What can hang from each mark:
z170: z440 z668
z42: z224 z668
z935: z154 z371
z224: z170 z935
z440: z42 z170
z221: z64
z64: z154 z221 z371
z178: z224

Every row comes from one small tree of marks. The marks that hang from a mark follow it in brackets, in the order of their numbers. Every link used is in the known rows. Which tree was each row made from?
Known rows:
z64(z154): [-1.02 -0.73  1.40 -0.45 -4.00  0.47  0.70  0.45 -1.21  0.03 -2.28 -0.01
 -1.16 -1.55 -2.13 -1.26  3.88  0.07 -0.47  2.01 -0.93 -2.86  1.21  2.90
 -0.33 -1.32 -0.64 -0.28 -4.77 -0.69]
z224(z935(z154)): [ 0.01 -0.28  2.81  1.83 -1.57 -1.02  2.29 -1.89  1.24 -1.26 -2.95 -1.88
 -0.19 -0.14 -0.27 -0.93 -0.23 -0.90  2.80 -3.48 -0.30 -1.49  0.71  1.45
 -1.39 -2.49 -1.52 -1.91 -2.00 -0.26]
z440(z42(z224(z935) z668) z170): [ 2.18 -2.27 -4.93 -0.71  1.75 -1.63 -2.88  1.02 -1.11 -2.35 -0.06  0.14
 -0.44 -5.29 -1.22 -2.02  2.48 -0.46  0.64  1.70 -1.83  2.59  3.64 -1.42
  3.47 -2.72  2.44  2.57  2.78 -0.76]
z42(z224(z935) z668): [ 1.05 -1.13 -0.70  0.86  2.06  2.56 -2.38 -3.62 -1.23  0.36 -0.95  1.15
  0.43 -2.20  0.00 -3.10  0.78 -0.87  3.59 -1.54 -2.27 -2.24  0.92 -1.40
  2.09 -0.92 -1.80  1.62  1.95  1.16]
z440(z42(z224(z935)) z170(z668)): [ 1.67  0.46 -3.37 -0.25  1.19 -2.63 -2.65  1.48  0.58 -1.91  1.11  0.73
 -1.06 -3.77 -2.15 -0.59  1.80 -1.55 -0.42  2.22 -1.42  3.45  3.44 -1.16
  2.58 -1.06  2.53  0.65  1.98  0.92]
z170(z440(z42(z224 z668))): [ 0.88 -1.22 -3.58 -1.23 -0.39  0.66  0.99  1.44 -2.49 -1.11  0.55  1.07
  0.46  0.02 -0.86  1.21  0.56  0.78 -1.06  1.11  0.68 -0.74 -0.06  1.53
  1.42 -1.78  1.61  3.06 -0.05 -2.87]
z224(z170(z440(z42) z668) z935(z154)): [-3.02  2.19  3.68 -0.08  0.00 -1.80  1.16 -0.76  2.34 -0.98  1.31 -1.23
  1.19  4.74  2.04  2.96 -1.90  2.34  0.49 -0.57  2.76  2.68 -0.78 -1.63
 -1.54  1.70  0.09 -2.00  0.44  3.84]
z42(z224(z170 z935(z371)) z668): [ 0.38 -1.26  1.05  0.51  3.26  2.78 -2.68 -3.99 -0.34  1.55 -0.02  1.29
  1.90 -0.77  1.61 -2.66 -1.18  0.11  1.68 -2.06 -0.66 -1.37 -0.41 -3.28
  1.14  1.48 -2.14  0.38  3.18  2.09]
z440(z42(z224(z935(z154)))): [ 3.50 -1.51 -1.62  1.26  0.63 -1.27  0.73  0.35  1.40 -2.13 -0.34  1.28
 -1.69 -2.76 -0.57 -0.82  2.37 -2.30  1.36 -0.81 -0.38  0.46  1.67  0.82
  1.10 -3.31  0.94 -1.08  0.66 -2.27]
z170(z440(z42(z224(z935(z371)) z668))): [ 0.93 -1.51 -2.89 -1.18  0.48  0.59  0.96  1.04 -1.66 -0.59  1.09  1.04
  1.34  0.75 -0.28  1.50 -0.21  0.73 -1.42 -0.11  1.32 -0.92 -0.19  0.90
  1.33 -0.89  1.38  2.55  0.83 -2.36]
z221(z64): [ 1.17 -0.14  0.07  0.65 -3.16  0.92  1.72 -1.00 -4.01  1.21 -3.51 -2.47
 -3.16 -2.15 -0.77 -2.38 -0.76 -3.71  1.47  0.78 -2.47 -2.74 -1.76  2.54
  1.86 -0.43  0.56  0.77 -1.59 -2.91]
z42(z224(z170 z935(z154 z371)) z668): [ 0.20 -2.04  1.52  1.11  2.77  1.89 -1.27 -4.33  0.11  0.97 -0.44  1.62
  1.62 -0.02  1.68 -2.89 -2.10  0.67  2.14 -3.42  0.78 -0.65 -0.15 -3.36
  1.69  0.77 -2.22 -0.26  2.21  1.85]
z178(z224(z170(z668) z935(z154 z371))): [-0.51 -0.33 -0.10  1.06 -0.74 -0.16  2.50  2.12  1.69  1.31 -0.21 -0.68
 -1.86  1.36  1.45 -0.15 -0.79  0.36  2.09 -4.00 -0.38 -1.10 -0.18  1.59
 -2.28  0.96 -2.73 -1.00 -3.12  0.51]
z221(z64(z154)): [-0.48 -0.58  0.64  0.00 -4.32  0.59  1.23 -0.43 -3.63  1.54 -2.71 -1.71
 -3.61 -1.69 -1.19 -2.36  1.68 -2.56  0.66  2.61 -1.81 -2.72 -0.60  2.14
  2.88  0.13  0.93  0.28 -3.09 -1.43]
z935(z371): [ 2.27 -1.99  0.38  0.12 -1.39  1.32  2.47 -0.51 -1.84  1.18 -3.08  0.14
  1.16 -1.02 -0.90 -1.11 -2.30 -1.44 -1.86 -3.15  0.19 -3.69 -1.61  3.29
 -1.48 -0.34 -1.35  0.27 -2.38 -4.32]
z170(z440(z42(z224)) z668): [-0.21  1.85 -2.23 -1.14 -0.62  0.13  0.51  1.40 -1.37 -0.43  2.13  2.06
  0.05  2.35 -1.31  2.77 -0.58  0.44 -1.44  1.82  1.39  0.61 -0.41  1.39
  1.30  0.64  1.52  1.96 -0.44  0.13]
z170(z440): [-0.61  0.73 -0.34 -0.72 -2.65  0.71  2.40  1.23 -2.35 -0.08 -1.22 -0.85
  0.90  1.03 -1.92  1.39 -0.92  0.30 -1.91  0.17  0.21 -2.68 -1.12  3.34
 -1.60 -1.21  0.22  1.71 -2.99 -2.92]
z64(z154 z221): [-1.45 -0.79 -0.51  0.55 -4.45  0.30  0.20  2.03 -2.13  2.73 -2.42  0.10
 -4.06 -0.09 -2.44 -1.47  2.64  0.08  0.66  4.92 -1.21 -0.58 -1.15  3.83
  2.22 -1.34 -0.83  1.21 -4.38 -1.28]
z224(z170): [-0.09  1.21  2.82  0.19 -1.32  0.82  0.20 -0.90 -0.35  0.38 -2.44 -1.52
  0.17 -0.81  0.19 -0.65 -0.35 -0.27 -0.44  0.46 -1.12 -1.13 -1.75  0.96
 -3.25  0.02 -1.36 -1.30 -1.32 -0.55]
z440(z170): [ 0.45 -0.07 -1.41 -0.27 -2.23 -1.21 -0.24  1.15 -2.22 -0.98 -3.19 -2.02
 -0.24 -4.42 -3.41 -1.97  0.05 -1.08 -1.35  0.89 -2.34 -0.34  1.80  2.00
 -0.56 -2.36  0.69  1.35 -2.34 -2.20]
z178(z224(z170(z440 z668))): [-0.98  1.11 -2.23 -0.23 -1.99  0.94  1.76  4.09 -0.56  1.38  0.32 -0.54
 -2.25  1.00 -0.04  1.00  0.36  0.75  0.52 -0.47 -1.57 -1.52 -0.85  3.02
 -2.52  0.64 -1.62  1.22 -3.87 -0.59]
z64(z154 z371): [-3.31  0.42  1.29 -0.85 -3.72  1.41 -1.61 -0.29 -1.04  1.86 -1.22  1.07
 -2.14  0.11 -2.42 -1.53  2.53  1.68 -1.41  4.11  0.56 -0.86  0.34  1.45
  0.65  1.46 -0.85 -1.20 -5.51 -1.68]
z178(z224(z170 z935(z154 z371))): [ 0.33 -1.45 -0.38  1.32 -0.83 -0.22  2.92  2.56  1.76  1.09 -0.82 -1.27
 -1.88  0.23  1.29 -0.62 -0.18 -0.04  1.77 -4.41 -0.76 -1.75 -0.02  1.89
 -2.76 -0.33 -2.49 -1.25 -3.29 -1.29]
z170(z440(z42(z224(z935))) z668): [-0.57  2.21 -1.50 -1.01 -0.15 -0.11  0.21  1.06 -0.53 -0.47  2.53  1.66
  0.35  2.74 -0.87  2.98 -0.30  0.32 -0.94  1.49  1.23  0.77 -0.17  0.80
  1.02  1.03  1.40  1.55  0.24  1.13]

Which tree is each row?
[-0.80  1.71 -1.98 -1.78 -1.78 -0.10  1.31  1.86 -2.01 -0.78  1.03  0.66
  0.20  2.85 -0.83  3.50 -0.61  1.13 -1.18  2.12  1.52  0.38 -0.95  2.71
  0.30  0.60  1.56  2.52 -1.30 -0.20]
z170(z440(z42) z668)
[-1.82  1.91  3.00 -1.16  1.28 -0.20 -0.01 -0.51  1.80  0.99  2.16 -0.87
  2.93  4.56  2.59  3.29 -2.53  1.47 -1.86 -0.36  2.29  1.06 -2.04 -1.58
 -2.28  4.06 -0.02 -1.14  2.08  3.10]
z224(z170(z440(z42) z668) z935(z371))
[-1.04 -0.24  2.08 -1.16  1.43  0.19  0.21 -0.34  1.03  0.56  1.08 -1.50
  3.24  2.99  2.86  2.14 -1.70  1.68 -1.71 -0.83  1.80  0.13 -1.80 -1.51
 -2.15  2.33  0.04 -0.41  2.45  0.97]
z224(z170(z440(z42(z668))) z935(z371))
[-2.15 -0.01  4.82  0.36  0.08 -0.89  2.69 -1.35  2.10  0.57 -0.01 -1.47
  2.89  4.23  1.83  1.56 -4.10  1.76 -1.72 -3.68  3.39 -0.07 -1.67 -1.35
 -2.74  1.68 -1.04 -2.59 -0.47  0.94]
z224(z170(z440) z935(z154 z371))
[-0.76  0.34  0.24 -1.43 -0.68  0.53  0.45  0.77 -1.39 -0.38 -0.33 -1.04
  1.10  1.12  1.02  1.60 -0.34  1.91 -1.38  1.89  0.78  0.33 -1.80  0.49
 -1.72  0.24  0.59  0.96  0.01 -0.90]
z224(z170(z440(z42(z668))))
[-1.78  1.16  4.22 -0.38  0.71  0.47  0.76 -0.88  1.50  1.48  0.56 -1.90
  3.35  3.25  1.81  1.90 -2.81  0.87 -2.41 -1.64  1.35 -1.04 -2.17 -1.13
 -3.58  2.79 -0.96 -1.68  0.98  1.20]
z224(z170(z440) z935(z371))
[-0.46 -0.38 -2.81 -0.30 -0.36  0.39  1.10  4.02  0.51  0.38  0.74 -1.81
 -1.74  0.36  1.60  0.93  1.96  1.05  1.94 -0.93 -1.98 -1.18  0.15  1.70
 -2.20 -0.42 -1.09  1.34 -1.40 -0.36]
z178(z224(z170(z440(z42(z668))) z935))
[-0.08 -0.34  1.08  0.67  2.80  2.55 -3.16 -3.84 -0.24  0.84 -0.18  0.77
  1.04 -1.30  1.35 -2.70  0.18  0.01  2.93 -0.88 -1.73 -0.97  0.04 -3.13
  0.97  0.65 -2.04  0.52  3.00  2.83]
z42(z224(z170 z935) z668)
[ 1.99 -2.88 -4.59 -0.29  1.39 -2.27 -1.86  0.66 -0.88 -2.84 -0.38  0.33
 -0.69 -4.82 -1.30 -2.23  1.82 -0.06  0.97  0.79 -0.80  3.08  3.91 -1.48
  3.93 -3.23  2.34  2.09  2.10 -0.88]
z440(z42(z224(z935(z154)) z668) z170)
[-0.40 -0.23 -1.15  0.13 -0.55  0.60  2.15  3.65  1.17  1.77  0.64 -1.46
 -0.80  1.10  1.16  0.82 -0.03  0.22  0.03 -2.76 -1.14 -2.32 -0.68  1.96
 -3.32  0.85 -1.85  0.05 -2.44 -1.07]
z178(z224(z170(z440) z935(z371)))
[-3.79  0.30 -0.64  0.26 -4.14  1.19 -2.05  1.29 -2.08  4.58 -1.39  1.23
 -5.02  1.58 -2.88 -1.69  1.32  1.68 -0.27  7.03  0.25  1.45 -1.96  2.42
  3.25  1.40 -1.08  0.30 -5.17 -2.31]
z64(z154 z221 z371)
[ 2.26 -0.24 -0.23  0.94  1.25 -1.19 -0.22 -0.18  2.04 -1.57  0.65  1.29
 -1.26 -1.26  0.40 -0.06  1.60 -1.28  1.14 -0.07  0.21  1.82  0.95 -0.64
  0.72 -1.33  0.75 -1.79  1.54  0.08]
z440(z42(z224(z170(z668) z935(z154))))
[ 2.94 -0.47 -0.79  0.74  1.55 -0.70 -0.76  0.32  1.75 -1.31  0.45  0.70
 -1.10 -2.62  0.33 -0.32  2.70 -1.95  0.56  0.62 -0.98  0.82  0.87 -0.27
 -0.06 -1.68  0.88 -1.42  2.01 -1.02]
z440(z42(z224(z170 z935)))
[ 2.30 -1.64 -2.02 -0.05  2.20  0.45 -1.91 -0.72  0.00 -1.41  0.19  0.87
 -0.42 -2.41  1.32 -0.98  2.53 -0.29  2.04  0.83 -0.96  0.97  0.72 -1.08
  1.55 -1.46  0.54  0.80  3.11 -0.17]
z440(z42(z224(z170 z935) z668))
[ 0.56 -0.91 -2.94 -1.05  0.15  0.37  0.59  1.15 -1.62 -1.14  0.93  0.69
  0.69  0.33 -0.46  1.40  0.72  0.76 -0.65  0.80  0.59 -0.66  0.13  0.95
  1.21 -1.53  1.56  2.56  0.58 -1.90]
z170(z440(z42(z224(z935) z668)))
[ 0.47  1.65  3.12  1.35  2.38  1.20 -1.72 -2.89  2.14  1.96  1.10  1.63
  1.08  0.23  0.28 -1.22 -1.67 -1.91 -0.17 -1.84 -0.40 -0.70 -0.56 -2.60
 -0.71  2.48 -1.82 -2.65  1.74  2.64]
z42(z224(z170(z668) z935(z371)))
[ 0.36 -1.51 -2.57 -0.61 -0.12 -0.23  1.55  0.92 -1.31 -1.52  0.65  0.87
  0.48  0.82 -0.49  1.31  0.13  1.16 -0.25 -0.24  1.54 -0.10  0.42  0.88
  1.76 -2.07  1.43  2.22 -0.02 -2.03]
z170(z440(z42(z224(z935(z154)) z668)))
[-1.78  1.24  2.10 -0.95  0.79 -0.08 -0.53 -0.24  1.02 -0.53  0.81 -2.33
  1.93  2.18  2.36  2.13  0.22  1.63 -0.01  0.86  0.30  0.65 -1.03 -1.38
 -2.29  1.10  0.19 -0.33  2.13  2.03]
z224(z170(z440(z42(z668))) z935)
[-0.99  2.86  2.78  1.04  1.74  0.93 -1.76 -1.98  1.87  1.30  2.04  1.18
  0.86  1.18 -0.24  0.01 -0.93 -1.03 -0.22 -0.27 -0.45 -0.18 -0.36 -2.53
 -0.77  2.00 -1.07 -1.90  1.45  3.33]
z42(z224(z170(z440 z668) z935))
[-0.57 -0.92  0.71 -0.13  3.12  2.77 -2.09 -3.22 -0.62  1.68  1.06  1.39
  2.71  0.82  1.51 -1.36 -1.87  0.94  0.41 -1.63  0.31 -1.28 -0.72 -3.28
  1.16  1.86 -1.50  1.07  3.07  2.02]
z42(z224(z170(z440) z935(z371)) z668)
[-0.52  1.94  2.73  0.81  2.24  1.17 -1.20 -2.06  1.82  2.01  2.22  1.71
  1.76  1.69  0.19  0.04 -2.40 -1.03 -1.39 -1.48  0.58 -0.44 -0.80 -2.58
 -0.66  2.94 -1.26 -1.89  1.65  2.60]
z42(z224(z170(z440 z668) z935(z371)))
[ 1.93 -2.74 -5.51 -1.82 -0.67 -1.67 -1.25  2.14 -3.28 -2.90 -2.15 -1.24
 -0.53 -5.02 -1.33 -1.35  2.22  0.65  0.06  2.61 -1.50  2.05  2.57  1.30
  2.45 -3.37  2.60  3.98  0.63 -2.65]
z440(z42(z668) z170)
[ 2.79 -1.01 -0.41  1.11  1.13 -1.28  0.16  0.13  2.07 -1.73  0.15  0.92
 -1.31 -2.12  0.33 -0.46  2.02 -1.55  0.84 -0.35  0.01  1.36  1.06 -0.47
  0.37 -2.15  0.84 -1.92  1.36 -1.11]
z440(z42(z224(z170 z935(z154))))
[ 1.04  0.01 -1.91 -0.53 -0.33 -0.36  1.28  1.88 -0.37 -1.02  1.15  0.63
  0.32  0.26 -1.22  1.86  0.82 -0.44 -1.64  0.58  0.53 -0.59  0.22  1.41
  0.10 -1.71  1.72  0.99 -0.13 -2.49]
z170(z440(z42(z224(z935))))
[-3.26  1.50  5.12  0.03  0.18 -0.77  1.88 -2.05  1.99  1.02  0.90 -0.75
  2.88  5.93  2.01  2.38 -4.94  2.34 -1.14 -3.00  3.86  0.91 -1.98 -1.80
 -2.01  3.54 -1.25 -2.26 -0.11  3.38]
z224(z170(z440 z668) z935(z154 z371))
[-0.76 -0.52  5.35  1.34  0.25 -0.76  1.97 -2.56  2.51  0.41 -1.61 -1.60
  1.88  1.98  2.02 -0.18 -2.96  0.39  0.13 -4.20  1.91 -0.26 -1.30 -1.21
 -2.79  1.06 -1.96 -3.55 -0.24  1.06]
z224(z170 z935(z154 z371))
[-3.54  4.04  4.49 -0.49  0.15  0.22 -0.80 -1.41  1.51  0.87  1.23 -1.96
  2.12  4.22  1.63  2.57 -1.73  1.40 -0.09  0.64  0.36  0.47 -1.75 -1.45
 -3.14  3.40 -1.00 -1.23  0.93  4.80]
z224(z170(z440 z668) z935)
[-2.11  0.17  0.57 -0.26 -4.09  1.22 -0.42 -0.92 -3.52  2.79 -1.96 -0.90
 -4.22 -0.61 -1.47 -2.59  0.68 -1.41 -0.09  4.04 -0.79 -1.36 -1.15  1.12
  3.53  2.18  0.76 -0.31 -3.47 -2.15]
z221(z64(z154 z371))
[ 0.23  0.82  3.57  1.99  1.94  0.32 -0.30 -3.27  2.55  1.29  0.71  1.97
  0.69  0.85  0.34 -1.46 -2.50 -1.25  0.36 -3.31  1.01  0.02 -0.16 -2.65
 -0.11  1.70 -1.88 -3.16  0.82  2.39]
z42(z224(z170(z668) z935(z154 z371)))
[-2.58  3.33  3.08 -0.90  0.65 -0.48 -0.88 -0.29  1.84 -0.10  1.83 -1.58
  1.65  3.79  2.04  3.17 -0.69  1.44 -0.10  1.35  0.76  1.74 -1.31 -1.39
 -2.42  2.81  0.09 -1.16  1.88  4.19]
z224(z170(z440(z42) z668) z935)
[-0.22  2.25  1.42  0.60  0.77  1.42 -1.06 -1.24  0.19  1.37  1.24  2.11
  0.23  0.43 -1.10 -0.38 -1.38 -0.86 -1.23  0.38 -0.07 -0.49 -0.81 -1.28
 -0.38  1.53 -0.76 -0.97 -0.04  1.27]
z42(z224(z170(z440 z668)))
[-1.55  2.42  1.23 -1.44 -0.91  0.16  0.20  0.76 -0.61 -0.06  0.76 -0.35
  0.79  2.73  0.79  2.63 -1.12  1.69 -1.64  2.31  1.26  1.24 -2.05  0.40
 -1.76  1.97  0.47  0.20 -0.29  1.24]
z224(z170(z440(z42) z668))
[ 1.32 -0.26 -2.59 -0.62 -0.85 -0.11  1.59  2.24 -1.17 -0.96  0.84  0.98
 -0.04 -0.15 -1.57  1.71  0.61 -0.34 -2.12  0.96  0.65 -0.75 -0.06  2.11
  0.27 -1.87  1.82  1.46 -0.90 -3.43]
z170(z440(z42(z224)))
[ 3.84 -2.27 -1.59  1.23  0.98 -1.11  1.04  0.35  1.32 -1.61 -0.20  1.56
 -1.11 -2.39 -0.35 -0.72  1.49 -2.14  0.54 -1.66  0.33  0.22  1.30  0.70
  1.23 -2.71  0.90 -1.18  0.80 -2.83]
z440(z42(z224(z935(z154 z371))))
[ 2.18  0.02 -4.20 -0.42  0.49 -2.33 -2.11  1.94 -0.60 -1.88  0.63  1.40
 -1.44 -4.25 -2.80 -0.95  1.45 -1.40 -1.09  2.75 -1.16  3.26  3.15 -0.21
  2.88 -1.44  2.71  1.22  0.90 -0.41]
z440(z42(z224) z170(z668))
[ 2.57 -2.82 -5.85 -0.85  1.04 -1.34 -2.38  1.49 -2.31 -2.34 -0.66  0.76
 -0.85 -5.87 -1.91 -2.25  2.19 -0.38 -0.21  2.25 -1.61  2.34  3.29 -0.50
  3.74 -3.06  2.65  3.19  1.78 -2.10]
z440(z42(z224 z668) z170)
[ 2.00 -0.19 -3.35 -0.36  1.57 -2.46 -2.24  1.46  0.55 -1.36  1.26  1.13
 -0.48 -3.44 -1.86 -0.63  0.84 -1.61 -1.23  1.39 -0.64  3.17  3.02 -1.22
  2.65 -0.47  2.43  0.60  2.11  0.45]
z440(z42(z224(z935(z371))) z170(z668))
[-1.44  0.74  5.26  1.60 -0.51 -1.09  1.22 -2.33  2.63 -0.57 -1.87 -2.39
  0.57  1.30  1.58 -0.37 -1.05  0.41  1.80 -2.46  0.44  0.26 -0.40 -1.04
 -3.01 -0.20 -1.80 -3.53 -0.57  2.03]
z224(z170 z935(z154))
[-1.16 -0.17 -0.71  0.92 -1.47 -0.51  2.98  3.37  1.56  0.42  0.03 -1.72
 -1.98  1.26  0.73  0.59  0.40  0.80  1.67 -2.88 -0.86 -1.39  0.19  1.93
 -2.80 -0.80 -1.74 -0.56 -3.61 -0.50]
z178(z224(z170(z440) z935(z154)))
[ 2.73 -0.31 -0.60  0.48  1.86 -0.35 -0.74  0.01  1.71 -0.69  1.04  1.54
 -0.43 -1.37  0.78  0.11  1.22 -1.66  0.00  0.07  0.03  1.06  0.38 -0.60
  0.35 -0.11  0.74 -1.36  2.31 -0.29]
z440(z42(z224(z170(z668) z935(z371))))
[-1.05  0.01  0.65  0.09  2.63  2.48 -2.70 -3.09 -0.54  0.90  0.89  0.86
  1.81  0.30  1.13 -1.38 -0.57  0.91  1.58 -0.43 -0.67 -0.81 -0.21 -3.19
  1.02  1.07 -1.38  1.10  2.89  2.71]
z42(z224(z170(z440) z935) z668)
[-2.11 -0.06  2.79 -0.12  0.21 -1.41  1.47 -0.72  1.64 -1.47  0.21 -1.89
  1.54  3.15  2.28  1.82 -1.12  2.56  0.67 -1.11  2.25  1.71 -0.53 -1.48
 -1.39 -0.17  0.12 -1.20  0.80  1.74]
z224(z170(z440(z42(z668))) z935(z154))
[ 2.74 -1.03 -3.69  0.10  1.09 -2.82 -1.88  2.10  0.64 -2.31  0.21 -0.04
 -1.09 -5.56 -2.39 -1.44  2.63 -2.17 -0.90  1.60 -1.87  2.52  3.70 -0.60
  1.87 -3.03  2.77  0.20  1.66 -1.49]
z440(z42(z224(z935)) z170)
